Each row comes from the steps of one path. Every step used is in the known rows, and no mark comes twice. Write the path behind each row, first mark first.
In the rows, zero is written as 128.
Known rows:
k -> q: [ 87 140 131 115 123 125 137 195 163 115  83 117 125 145 147 163 102  72
 141 163 104 113 114 133 131 127]
y -> t -> g: [ 97 154  84 103 163 106 143 183 157 131 136 145 135 103 137 122 133 155
  86 150  74 109 119 151 126 144]
q -> k -> m -> c -> g -> t: [ 88 131 135  98  97 172 118 167 211  87  77 150  84 104 113 111 155  98
 163 132 112 205 155 159  46 195]
q -> c -> y -> t -> g: [ 91 135  83 107 142  87 141 157 152 132 152 136 133 111 118 122 117 157
  65 149  76 104 143 127 151 137]
j -> t -> y: [ 88 107  59 150 128 162 117 132 114 151 119 143 142 107 125 181  93 146
  76 104 125  69 199 120  97  87]
y -> t: [ 90 141 148 149 175  95 130 179 114 105 102 153 123 130 130 124 130 104
 100 127 112  81  83 153 141 121]
q -> c: [ 81 153 123 157 130 109 149 144 117 120  90 138 129 142  83 126  90 127
 117 114 142  95 136 102 139 127]
c -> j -> t: [102 141  82 166 154 154 126 172  94 108 101 138 132 144 126 210 133 146
 101  82 159  78 115 112  94  99]
c -> y -> t: [ 88 109 145 136 153  89 129 155 111 103 122 146 122 133 122 137 124 104
  71 122 106  80 107 146 153 113]
j -> t -> g: [ 94 135  42 108 148 143 148 169 156 146 129 124 135 104 134 162 122 183
  86 113 101 123 172 114  86 116]
y -> c -> g -> t: [ 84 148 146 138 131 154 126 149 194  58  75 159  74 118 118  90 125 101
 173 131 110 164 125 165  70 180]
m -> c -> g -> t: [ 81 133 121 119 102 181 130 146 196  80  82 172  71 101 105  95 146 100
 165 128 116 193 151 165  58 198]
y -> c -> g: [ 83 164 108 148 156 171 139 130 173  97  90 158  96 107 127 105 121 120
 140 121 138 113 154 146  84 149]
g -> t -> y -> c -> q -> k: [136 126  93 151 105 141 115 159 143 103  86 124  86 138 173 187 122 103
 142 126 117 161 186 143  94 146]
k -> q -> c: [ 78 152 134 155 116  89 137 162 140 122  84 115 128 155  99 139  72  92
 134 150 132  98 132  85 167 128]
k -> m -> c: [ 91 121 139 104  97 170 133 150 165 145  93 127 120 113  93 143 130  93
  98  91 128 131 128 135  86 148]
m -> c: [ 98 132  97 140  99 184 143 132 140 132  91 155  95 104  96 134 132  97
 106  96 149 138 149 145 102 154]
g -> t: [ 91 132 154 117 122 142 136 175 165  70  78 155  96 132 115 119 129 105
 158 124  96 162 101 173  74 163]
t -> g: [ 97 154  64  82 138 145 159 178 171 136 131 144 136 101 133 135 132 170
  99 141  78 130 144 155  91 147]
j -> c -> m -> k -> q: [111 152  93 120 144  73 151 168 170 127  99 133  88  92 149 185  78  98
 159 181  80 124 141 146 140 136]
j -> t -> y -> c: [102 136 108 201 147 135 106 107 125 116  93 126 112 124 123 148  62 113
  93  93 142  50 151 119 135  88]
c -> m -> k: [145 144  74 121 173  86 164 136 125 116 115 170  79  63 142 168 115 151
 154 148  77 123 148 178  89 157]
g -> t -> y -> c: [105 146 141 181 134 131 105 115 152  88  86 141  98 125 117 116  70  93
 121 119 114  81 124 155 130 127]
g -> t -> y -> c -> j: [121 181 127 175 139 145 106 150 122  73 103 162 120 145 117 165 115 107
 119 133 127  59  58 174 132 150]
m -> k -> q: [117 123 125 115 132  79 133 195 161 112  93 124  99 121 142 179  88  85
 140 180  76 106 128 146 149 139]
j -> c -> y -> t -> g: [ 82 143  74  95 144  96 150 164 169 141 151 143 130  96 123 137 114 165
  58 141  74 112 144 142 144 123]
q -> k -> m: [101 131 163  62 130 129 124 217 172 132  85  93 161 137 138 183 146 117
 113 119  96 132 119 138  64 117]
j -> t: [ 88 115  86 156 153 148 136 159 110 126  92 124 123 131 126 183 114 144
 101  73 152 100 160  99  84  82]

Write each row's path:
[ 68 136  80 117 107 166 125 133 183 122 110 177 111  85 110 130  98 132
 119 141  95 127 189 167  86 145]	j -> c -> g -> t -> y
[ 98  83 120  88  72 153 132 135 155 134 118 115 121 120 102 172 131 102
  62  99 121 141 174 129 104 129]	q -> k -> m -> c -> y
[ 90 120 104 123 107 158 116 144 153 113 108 165 121 108 118 135 103 118
 116 141  88 113 159 171  91 145]	g -> t -> y
[128 146 113 138 150  70 135 161 161 109  93 123  82 104 157 172  78  81
 166 184  82 110 126 147 144 146]	y -> c -> m -> k -> q
[106 151 123 182 144 137 114 113 135 110  95 139 114 122 122 131  69 104
 102 113 125  55 132 146 138 110]	t -> y -> c
[118 181  73 167 168 142 146  86 130 118 107 153  98  83 154 135  94 124
 155 130 121 102 143 161  85 141]	t -> y -> c -> m
[107 102  80 143  81 185 159 119 126 129 113 157  73 128 142 170 121 104
 125  88 124 148 177 135  89 165]	m -> c -> q
[129 125  78 121 110 155 139 186 131 119  92 128 103 140 177 203 152 120
 138 121 120 170 185 142  75 140]	c -> q -> k
[ 76 150  93 131 131 121 141 149 172 118  99 149 101 107 109 123 104 120
 146 164 123 122 185 109 120 162]	m -> k -> q -> c -> g
[ 66 159  89 133 135 157 151 137 159 118 100 163 115 109 100 107 123 140
 137 132 143 124 183 116  91 156]	q -> c -> g
[122 166 120 119 107 170 117 185 135 113 101 144 136 135 110 195 168 105
 105 119 142 109  77 158  99 164]	q -> k -> m -> c -> j
[ 82 115 153 155 139  57 121 151 115 107 117 128 123 146 109 134  96  89
  78 141 113  74 114 111 191 114]	k -> q -> c -> y -> t
[118 179  86 166 161 140 141  88 142 102 101 154  89  84 149 125  94 116
 169 135 112 121 137 167  80 154]	g -> t -> y -> c -> m
[ 95 118  68 145 113 170 101 137 117 152 123 139 150 112 113 202 106 136
  66 103 132  59 169 121 103 105]	k -> m -> c -> j -> t -> y
[100  94 109 116  81 175 151 129 144 136 114 137  91 134 139 176 120 102
 120  84 110 143 163 127  78 161]	k -> m -> c -> q
[ 75 127  95 127  97 150 109 137 177 116 108 159 116 107 112 122  92 108
 133 166  96 121 188 145 106 161]	k -> q -> c -> g -> t -> y
[139 150  76 139 168  65 160 123 118 119 115 164  81  72 122 159  97 152
 152 148  89 116 157 152 112 159]	q -> c -> m -> k
[ 83 156  88 151 146 176 126 115 170 111 103 162 105  96 126 110 109 123
 125 131 130  98 179 147  90 145]	t -> y -> c -> g
[ 79 115 103 104  93 177 108 133 186 124 111 162 117  90 109 125 114 113
 116 141  93 131 183 161  71 165]	k -> m -> c -> g -> t -> y
[ 92  96 120 126  95  77 139 132 133 115 121 119 113 138  95 166  75 109
  86 143 104  98 169 102 170 120]	m -> k -> q -> c -> y
[123 140 101 117 145  79 144 174 159 117  99 131  92 100 158 179  92  91
 164 189  76 121 134 150 130 150]	c -> m -> k -> q
[ 97 146  85 185 150 133 124 157  87 113 100 132 134 153 105 200 116 147
  99  84 171  69 123  85 118  99]	q -> c -> j -> t
[ 81 124  88 115 109 173 118 138 171 112 112 175 116  94 120 124 114 126
 126 149  91 126 183 171  75 158]	c -> g -> t -> y
[ 82 116 146 156 147  67 127 142 103 108 121 141 125 140 103 128 105 107
  71 123 117  72 116 119 177 114]	q -> c -> y -> t
[151 153  89 150 181  74 153 118 129 105 106 161  66  69 141 157  95 138
 154 141  85 109 135 174 109 154]	y -> c -> m -> k
[106 115 149  66 116 134 130 205 166 135  94  95 146 145 157 199 142 115
 119 113  89 141 137 131  58 126]	c -> q -> k -> m
[ 93 129  60 167 120 141 102 141 108 142 119 137 147 129 117 199  85 129
  82 129 136  50 171 103 136  99]	k -> q -> c -> j -> t -> y
[150 148  77 153 175  79 144 110 127 114 116 163  73  60 139 160  85 140
 144 148  81  96 154 174 113 152]	t -> y -> c -> m -> k
[ 70 143 138 126 112 135 127 161 195  74  78 153  88 127 106  98 116  98
 177 155 109 174 142 135  89 185]	k -> q -> c -> g -> t
[ 90 134  91 105 136  78 135 167 163 132 148 124 134 115 124 130 108 138
  71 166  73 104 142 119 165 138]	k -> q -> c -> y -> t -> g
[111 111 109 171 107 148 132 107 134  97 109 146  76 142 156 158  77 103
 136 106 100 109 159 142 108 147]	g -> t -> y -> c -> q
[110 113  97 172 112 152 139 105 123 113 115 145  85 141 159 167  78 110
 123 101 108  90 165 137 114 133]	t -> y -> c -> q
[101 184  74 148 160 124 171 106 116 126 104 153 111  97 127 133 110 141
 167 130 132 131 145 128  86 152]	q -> c -> m
[ 78 137 131 108 123 164 136 166 192  70  84 171  86 113 119 100 144 114
 171 137 102 179 137 171  50 185]	c -> g -> t
